Each row comes from the steps of one path. Every step used is in the known rows, and no mark comes twice. Write the path behind each row, first mark first.
Known rows
zolu sibin baki vako goka: [-3.40  1.17  1.07 -5.60 -1.75 -1.31  0.24 -3.65  0.68  0.75 -1.53  1.16
  1.20  0.95 -4.75  5.34 -0.84 -2.18 -1.92]
vako goka maloz zolu sibin baki: [-3.69 -0.78 -0.10 -3.76  0.56 -0.51 -4.22 -3.09  2.19  0.01  1.60  1.08
 -1.88  0.01 -2.74  6.93  2.52  0.90 -0.96]
zolu maloz goka vako baki: [-2.18  2.36  0.72 -4.88 -3.69 -0.04  2.50 -6.15  0.64  1.52 -1.57  2.20
 -1.83  0.37 -8.12  1.53 -0.59  0.67 -5.50]
vako baki sibin zolu: [-6.42 -2.05  3.44 -3.61 -0.59  0.27 -2.48 -1.86  4.29  1.71  3.69 -0.32
 -0.61  0.23 -5.43  7.02 -1.20  2.59 -2.01]
goka maloz zolu sibin baki vako: [-4.87 -0.01 -1.66 -6.49 -1.26  0.19 -3.26 -2.94  2.03  1.21  0.60  0.59
  1.46 -1.02 -3.86  5.64 -2.01  1.34 -2.69]
baki vako goka: [-3.07  1.86  1.13 -5.57 -2.96 -2.54  2.81 -4.97 -0.87  1.58 -1.67  0.52
  2.02  1.92 -5.60  5.02 -1.68 -2.41 -2.71]
zolu sibin baki: [-3.74 -0.74  1.03 -2.94  3.20 -0.74 -3.25 -4.28  1.84 -0.39  1.84 -0.51
 -1.11 -0.29 -3.32  5.42  2.05  1.61  0.61]
sibin baki vako: [-4.58  0.88 -0.70 -5.77 -0.59 -1.46 -0.31 -4.89  0.80  1.85  0.27 -0.35
  3.01 -0.87 -5.59  4.56 -2.42  1.30 -1.46]
bulud vako goka maloz: [-0.38  3.44 -0.80 -3.27 -1.86 -2.59  2.10 -5.91 -0.95  0.56 -0.72  0.26
 -0.30  2.45 -4.59  3.39  1.13 -1.41 -4.54]
bulud vako baki sibin zolu maloz goka: [-3.61  0.50 -0.83 -3.60 -1.05  1.22  0.73 -3.56  2.44  1.40  0.63  3.19
 -1.24  0.72 -4.58  5.35 -1.61  0.90 -3.03]
goka maloz zolu vako baki: [-2.05  0.32 -0.53 -3.53 -1.89  1.10  1.06 -6.42  0.17  3.09 -0.14 -0.57
 -3.80  0.71 -6.90  3.77 -1.28  1.70 -6.13]
sibin zolu vako: [-2.47 -1.65  0.83 -3.14  2.73 -0.64  0.04 -6.19  0.66  4.04  1.50 -0.39
 -4.00  0.74 -4.05  4.76 -2.97  0.82 -1.56]
goka maloz zolu: [-3.69 -0.47 -1.91 -4.08 -3.18 -2.51 -0.69 -5.21 -0.49  2.36  2.55  0.25
 -0.76  1.48 -3.85  7.29  0.95  1.93 -3.73]
maloz goka vako baki sibin: [-5.00  2.53  1.35 -3.30 -2.75 -0.04 -0.11 -3.81  3.60  1.72 -0.69  0.38
  0.62 -0.30 -6.79  5.10 -0.12  1.79 -4.45]
baki sibin zolu: [-6.50 -2.21  3.07 -3.45  0.40 -1.06 -2.59 -2.12  3.89  1.84  4.08 -0.32
 -0.05  0.47 -4.02  7.75 -1.02  2.29 -0.41]
baki vako goka maloz: [-0.77  3.43 -1.10 -5.52 -4.22 -3.00  1.28 -4.71 -1.06  1.01 -1.87 -0.16
  2.10  1.82 -4.85  4.77  0.37 -1.24 -6.10]
maloz goka: [-1.97  3.27 -1.71 -2.56 -0.50 -2.33  4.12 -6.85 -1.87  2.48 -0.55  1.42
  1.82  1.83 -4.78  4.75 -0.31  0.34 -3.53]
sibin baki vako goka: [-3.13  1.81  0.83 -5.53 -2.39 -2.31  1.48 -4.55 -0.02  1.43 -1.66  0.98
  1.96  1.03 -5.56  5.27 -1.01 -2.05 -1.91]

Write each row's path
[-4.31 -1.26 -0.40 -5.49 -1.63  0.54 -3.44 -2.23  1.36  0.41  1.37  1.07
 -1.81  1.30 -1.98  7.03  0.14 -0.11 -3.47] => baki vako goka maloz zolu sibin
[-5.25 -3.75  2.73 -4.95 -1.10  0.31 -3.50 -1.93  4.04  0.06  2.90  0.09
 -2.45  0.31 -4.54  7.27 -0.13  2.08 -0.66] => vako baki sibin zolu maloz
[-2.51  0.11  2.13 -3.41 -0.18 -1.40  0.77 -4.43  1.23  2.98 -0.81  0.84
 -2.56  1.77 -4.30  6.41 -1.34 -2.01 -2.10] => baki sibin zolu vako goka
[-3.33  1.73  0.18 -5.30 -2.75 -1.88  0.17 -4.52  2.55  2.26 -0.75  4.23
 -1.17 -0.01 -4.82  4.09 -0.89  0.02 -2.73] => baki sibin zolu maloz goka vako
[-1.77 -0.30 -2.32 -3.30 -0.03 -1.26  0.06 -6.92 -0.45  4.38  0.38 -0.21
 -3.95  0.90 -3.58  5.86 -1.45  0.94 -3.84] => goka maloz zolu vako
[-4.86 -1.86  0.34 -3.22  2.14 -0.36 -4.15 -3.69  2.34  0.31  2.71  0.48
 -2.00 -0.41 -2.89  6.71  1.87  1.94  0.63] => maloz zolu sibin baki
[-3.85 -0.65 -0.38 -3.24  1.43  0.29 -3.82 -3.30  2.54 -0.04  1.92  1.66
 -2.72 -0.06 -2.65  5.84  1.68  0.60 -0.39] => bulud vako goka maloz zolu sibin baki
[-5.87 -0.53  2.59 -4.12 -1.70  0.42 -1.81 -1.98  4.57  2.31  2.34  1.78
 -0.68 -0.11 -5.49  6.15 -1.74  2.08 -3.18] => maloz goka vako baki sibin zolu
[-4.89  0.09 -0.37 -6.02  0.28  0.00 -2.16 -3.60  1.74  0.96  0.41 -0.05
  1.87 -0.93 -4.37  4.72 -2.25  1.05 -1.36] => zolu sibin baki vako
[-5.15 -3.26  2.90 -5.53 -1.75  0.01 -3.51 -2.10  4.41  0.29  2.25  1.06
 -2.91 -0.06 -4.78  6.48 -0.33  1.74 -0.94] => goka vako baki sibin zolu maloz
[-2.01  3.88 -0.47 -4.34 -2.15 -3.27  3.23 -7.28 -0.35  2.91 -1.54  3.42
 -0.04  0.64 -5.63  2.15 -0.65 -0.44 -3.49] => maloz goka vako
[-3.99 -1.26 -0.25 -3.91 -0.01  0.87 -2.80 -3.04  1.47  0.03  2.23  1.30
 -3.60  1.77 -1.78  6.06  0.63 -0.24 -2.33] => bulud vako goka maloz zolu sibin
[-4.04 -3.87  2.25 -5.14 -0.10 -1.23 -2.14 -3.55  1.83  0.26  3.18  0.27
 -2.58  0.98 -3.85  6.47 -0.07  1.29  0.44] => sibin zolu maloz
[-2.53 -0.70  1.68 -3.43  0.10  1.46  1.09 -5.89  0.94  2.90  0.66 -0.73
 -3.93  0.56 -7.18  3.00 -2.26  1.57 -4.54] => sibin zolu vako baki
[-3.86 -1.43  0.11 -4.39 -0.87  0.01 -3.22 -2.69  1.06  0.15  1.82  0.74
 -2.73  1.75 -1.84  7.17  1.44  0.03 -2.94] => vako goka maloz zolu sibin
[-4.05 -1.20 -0.47 -3.55  1.29 -0.36 -4.62 -3.45  2.26  0.14  2.37  0.51
 -1.77 -0.40 -2.65  6.75  2.35  2.02 -0.76] => goka maloz zolu sibin baki
[-6.22 -1.48  3.51 -4.19 -1.33  0.04 -2.50 -2.05  4.75  1.96  3.14  0.74
 -1.10 -0.14 -5.66  6.13 -1.42  2.28 -2.28] => goka vako baki sibin zolu
[-4.15  0.42  0.55 -5.84 -2.55 -1.01 -0.49 -3.18  0.97  1.25 -0.95  1.86
  0.57  0.90 -4.43  6.31 -1.00 -1.92 -1.91] => maloz zolu sibin baki vako goka
[-1.81  2.60 -0.53 -5.16 -2.54 -2.72  2.10 -6.51  0.37  2.03 -1.63  3.83
 -1.13  0.43 -5.19  2.70 -0.40 -0.48 -3.03] => zolu maloz goka vako
[-4.73  0.66  0.24 -2.78 -2.02  0.82 -1.81 -3.57  3.58  2.46  0.20 -1.42
 -1.27 -0.16 -5.84  6.88 -0.41  2.41 -4.97] => goka maloz zolu vako baki sibin
[-4.98  1.65  1.37 -3.78 -3.08  0.31 -0.88 -3.32  4.08  1.27 -0.69  0.64
 -0.14 -0.42 -6.54  5.47  0.00  1.72 -4.10] => zolu maloz goka vako baki sibin
[-3.76  0.18 -2.13 -5.25 -4.54 -2.12 -1.19 -3.88  0.38  2.30  1.00  1.64
 -0.06  0.97 -3.99  7.66  0.36  0.50 -4.09] => sibin baki vako goka maloz zolu
[-1.65  0.07  1.97 -3.59  0.02 -1.81  1.77 -5.48 -0.03  2.92 -0.71  0.98
 -2.97  2.14 -4.49  5.35 -1.33 -2.30 -2.07] => sibin zolu vako goka
[-5.64 -0.70 -0.91 -6.25 -0.43  0.30 -2.83 -3.19  2.01  1.43  0.99  0.55
  1.28 -1.03 -4.06  5.69 -2.45  1.21 -1.33] => maloz zolu sibin baki vako
